Each row was made from one walk, in order. Every step used is in the known rows, and no mark comes twice. Write each row's walk.
(in the rows, 100 means zero)
Known rows
bopa-pufo-kofa-gelub-nafeda-kape: 89; 101; 115; 88; 93; 108; 116; 92; 115; 105; 132; 89; 109; 86; 105; 108; 107; 90; 107; 105; 89; 136; 109; 118
gelub-nafeda: 91; 101; 113; 91; 107; 114; 117; 84; 127; 98; 118; 82; 103; 87; 98; 104; 99; 102; 103; 104; 90; 128; 109; 102
gelub-kape-pufo-kofa-bopa: 88; 104; 111; 106; 96; 106; 120; 90; 133; 112; 126; 98; 101; 73; 93; 102; 96; 94; 86; 108; 86; 123; 111; 109
pufo-kofa-nafeda-bopa-kape-gelub: 98; 93; 113; 110; 69; 105; 128; 126; 138; 105; 121; 88; 107; 82; 102; 106; 116; 94; 109; 138; 90; 91; 118; 117
pufo-kofa-bopa-kape-gelub-nafeda: 88; 102; 114; 103; 76; 106; 122; 78; 131; 95; 122; 89; 106; 78; 96; 105; 98; 96; 103; 130; 86; 118; 114; 106
pufo-nafeda-bopa-kape-gelub-kofa: 89; 102; 109; 101; 90; 114; 124; 98; 152; 95; 122; 81; 112; 87; 105; 104; 109; 98; 106; 114; 90; 74; 112; 118
pufo-kofa: 93; 101; 114; 108; 85; 114; 124; 71; 130; 95; 116; 86; 104; 85; 101; 104; 102; 93; 99; 109; 88; 105; 109; 127
bopa-pufo-kofa-kape-gelub: 91; 100; 121; 114; 64; 124; 122; 100; 119; 107; 124; 91; 105; 82; 98; 105; 106; 85; 94; 107; 90; 111; 117; 137
kape-gelub: 104; 91; 117; 103; 77; 115; 120; 103; 133; 100; 122; 83; 108; 89; 97; 101; 108; 94; 96; 102; 95; 69; 108; 121
kofa-nafeda-bopa: 103; 89; 114; 95; 99; 106; 116; 131; 130; 117; 113; 84; 104; 81; 101; 103; 115; 103; 109; 118; 93; 111; 117; 100
nafeda-kape-pufo-kofa: 94; 97; 112; 105; 90; 103; 123; 114; 123; 105; 129; 89; 105; 95; 101; 108; 108; 89; 91; 113; 95; 110; 109; 130
gelub-pufo: 97; 102; 112; 93; 101; 112; 108; 84; 128; 101; 117; 89; 106; 84; 98; 104; 108; 91; 92; 89; 95; 124; 108; 123
pufo-kofa-nafeda: 93; 95; 118; 110; 76; 108; 123; 79; 126; 99; 112; 92; 101; 79; 98; 101; 104; 96; 105; 125; 85; 128; 115; 112
kofa-gelub-kape: 102; 95; 112; 93; 103; 120; 106; 91; 128; 105; 126; 98; 106; 81; 99; 98; 109; 93; 103; 88; 90; 111; 102; 104
kofa-gelub-pufo-nafeda-kape: 102; 98; 114; 86; 96; 108; 95; 78; 120; 102; 117; 90; 109; 90; 98; 101; 115; 92; 104; 97; 97; 129; 106; 119
kofa-gelub-nafeda-pufo: 104; 97; 116; 81; 100; 105; 110; 98; 117; 114; 132; 85; 108; 79; 100; 98; 105; 98; 103; 88; 94; 131; 110; 103
pufo-nafeda-kape-gelub-kofa: 93; 98; 114; 96; 81; 110; 118; 83; 144; 89; 123; 85; 110; 99; 100; 102; 103; 94; 99; 107; 89; 73; 107; 118
kape-pufo: 97; 94; 115; 105; 98; 111; 119; 115; 121; 109; 123; 84; 104; 85; 98; 103; 107; 95; 92; 99; 98; 112; 110; 121
kofa-gelub-pufo-nafeda-bopa: 104; 98; 112; 89; 104; 109; 103; 95; 135; 111; 116; 80; 110; 75; 97; 100; 115; 100; 105; 97; 96; 111; 108; 116
kofa-gelub-pufo-nafeda: 99; 99; 117; 95; 93; 114; 100; 62; 123; 100; 113; 86; 108; 77; 94; 97; 109; 96; 103; 94; 95; 127; 106; 118
bopa-kape-pufo-kofa: 87; 102; 112; 116; 88; 111; 126; 99; 120; 99; 124; 90; 105; 85; 103; 106; 108; 88; 96; 116; 95; 129; 112; 134
bopa-kape-gelub-pufo: 97; 101; 111; 98; 83; 115; 111; 98; 130; 96; 124; 92; 109; 88; 99; 106; 114; 85; 93; 98; 99; 107; 110; 130

Which walk is each row?
96; 99; 114; 103; 105; 110; 121; 121; 133; 117; 117; 71; 104; 86; 98; 102; 109; 104; 97; 112; 97; 93; 115; 118	kape-pufo-nafeda-bopa
87; 94; 107; 100; 107; 100; 122; 147; 135; 111; 127; 95; 107; 76; 106; 108; 114; 98; 104; 117; 94; 142; 117; 104	gelub-kofa-nafeda-bopa-kape-pufo
100; 92; 118; 94; 72; 100; 123; 109; 137; 108; 132; 93; 109; 79; 99; 98; 104; 93; 94; 98; 90; 98; 115; 108	kape-gelub-kofa-nafeda-pufo
92; 100; 119; 108; 95; 114; 119; 90; 122; 107; 115; 77; 102; 87; 95; 99; 103; 100; 96; 108; 96; 110; 113; 121	kape-pufo-nafeda
99; 98; 115; 102; 69; 101; 116; 74; 138; 100; 121; 92; 108; 71; 90; 103; 101; 90; 86; 109; 89; 97; 110; 123	kape-gelub-pufo-kofa-bopa
88; 106; 114; 96; 84; 110; 137; 115; 143; 110; 133; 71; 109; 80; 100; 108; 102; 96; 95; 111; 88; 79; 115; 122	kape-gelub-nafeda-bopa-pufo-kofa
87; 108; 122; 101; 91; 125; 117; 73; 119; 109; 110; 77; 103; 90; 103; 100; 105; 96; 103; 99; 92; 111; 118; 129	bopa-pufo-nafeda
102; 96; 118; 98; 76; 113; 114; 95; 130; 100; 116; 79; 107; 105; 98; 101; 110; 95; 102; 114; 94; 71; 111; 122	pufo-nafeda-kape-gelub
92; 105; 111; 100; 104; 119; 115; 100; 131; 108; 109; 78; 105; 93; 106; 104; 115; 101; 113; 119; 94; 104; 117; 119	pufo-nafeda-bopa-kape
98; 96; 115; 98; 89; 111; 122; 113; 128; 115; 129; 83; 112; 72; 107; 106; 115; 92; 105; 101; 91; 93; 111; 131	nafeda-bopa-pufo-kofa-gelub
101; 100; 107; 93; 94; 109; 113; 130; 141; 107; 126; 85; 112; 87; 102; 109; 119; 89; 95; 102; 100; 90; 112; 127	nafeda-bopa-kape-gelub-pufo
96; 96; 108; 101; 111; 109; 120; 151; 127; 117; 126; 84; 107; 88; 106; 109; 118; 95; 100; 110; 101; 113; 115; 122	nafeda-bopa-kape-pufo
96; 93; 107; 90; 118; 104; 114; 149; 122; 115; 134; 84; 109; 77; 102; 107; 115; 100; 108; 111; 99; 137; 110; 102	kofa-gelub-nafeda-bopa-kape-pufo
96; 97; 116; 105; 84; 107; 117; 70; 128; 102; 112; 91; 105; 76; 98; 103; 100; 97; 100; 117; 86; 114; 112; 115	pufo-kofa-bopa
89; 97; 112; 100; 102; 120; 109; 87; 127; 95; 117; 101; 105; 81; 100; 104; 103; 94; 101; 97; 88; 146; 109; 110	gelub-kofa-kape
96; 105; 114; 90; 87; 109; 120; 108; 124; 109; 134; 83; 107; 93; 101; 103; 106; 92; 98; 100; 95; 108; 117; 115	bopa-kape-gelub-nafeda-pufo
97; 100; 114; 92; 104; 116; 121; 128; 129; 121; 122; 78; 108; 85; 108; 109; 115; 95; 100; 95; 96; 94; 117; 126	nafeda-bopa-pufo
80; 103; 113; 104; 100; 107; 114; 80; 127; 101; 115; 95; 106; 76; 100; 102; 100; 99; 101; 115; 91; 143; 115; 109	gelub-kofa-bopa-kape-pufo-nafeda
94; 104; 116; 99; 78; 111; 104; 70; 129; 103; 111; 90; 107; 81; 93; 101; 108; 93; 98; 114; 95; 116; 116; 118	kofa-bopa-kape-gelub-pufo-nafeda
96; 92; 112; 102; 102; 104; 118; 161; 121; 122; 121; 89; 104; 82; 103; 107; 120; 98; 107; 125; 99; 137; 121; 108	kofa-nafeda-bopa-kape-pufo
101; 96; 115; 100; 83; 117; 104; 105; 124; 104; 120; 94; 105; 83; 90; 103; 110; 88; 89; 96; 97; 128; 110; 122	kofa-kape-gelub-pufo
97; 101; 116; 96; 95; 114; 109; 82; 122; 102; 110; 83; 104; 104; 102; 103; 110; 98; 107; 111; 93; 107; 112; 118	pufo-nafeda-kape
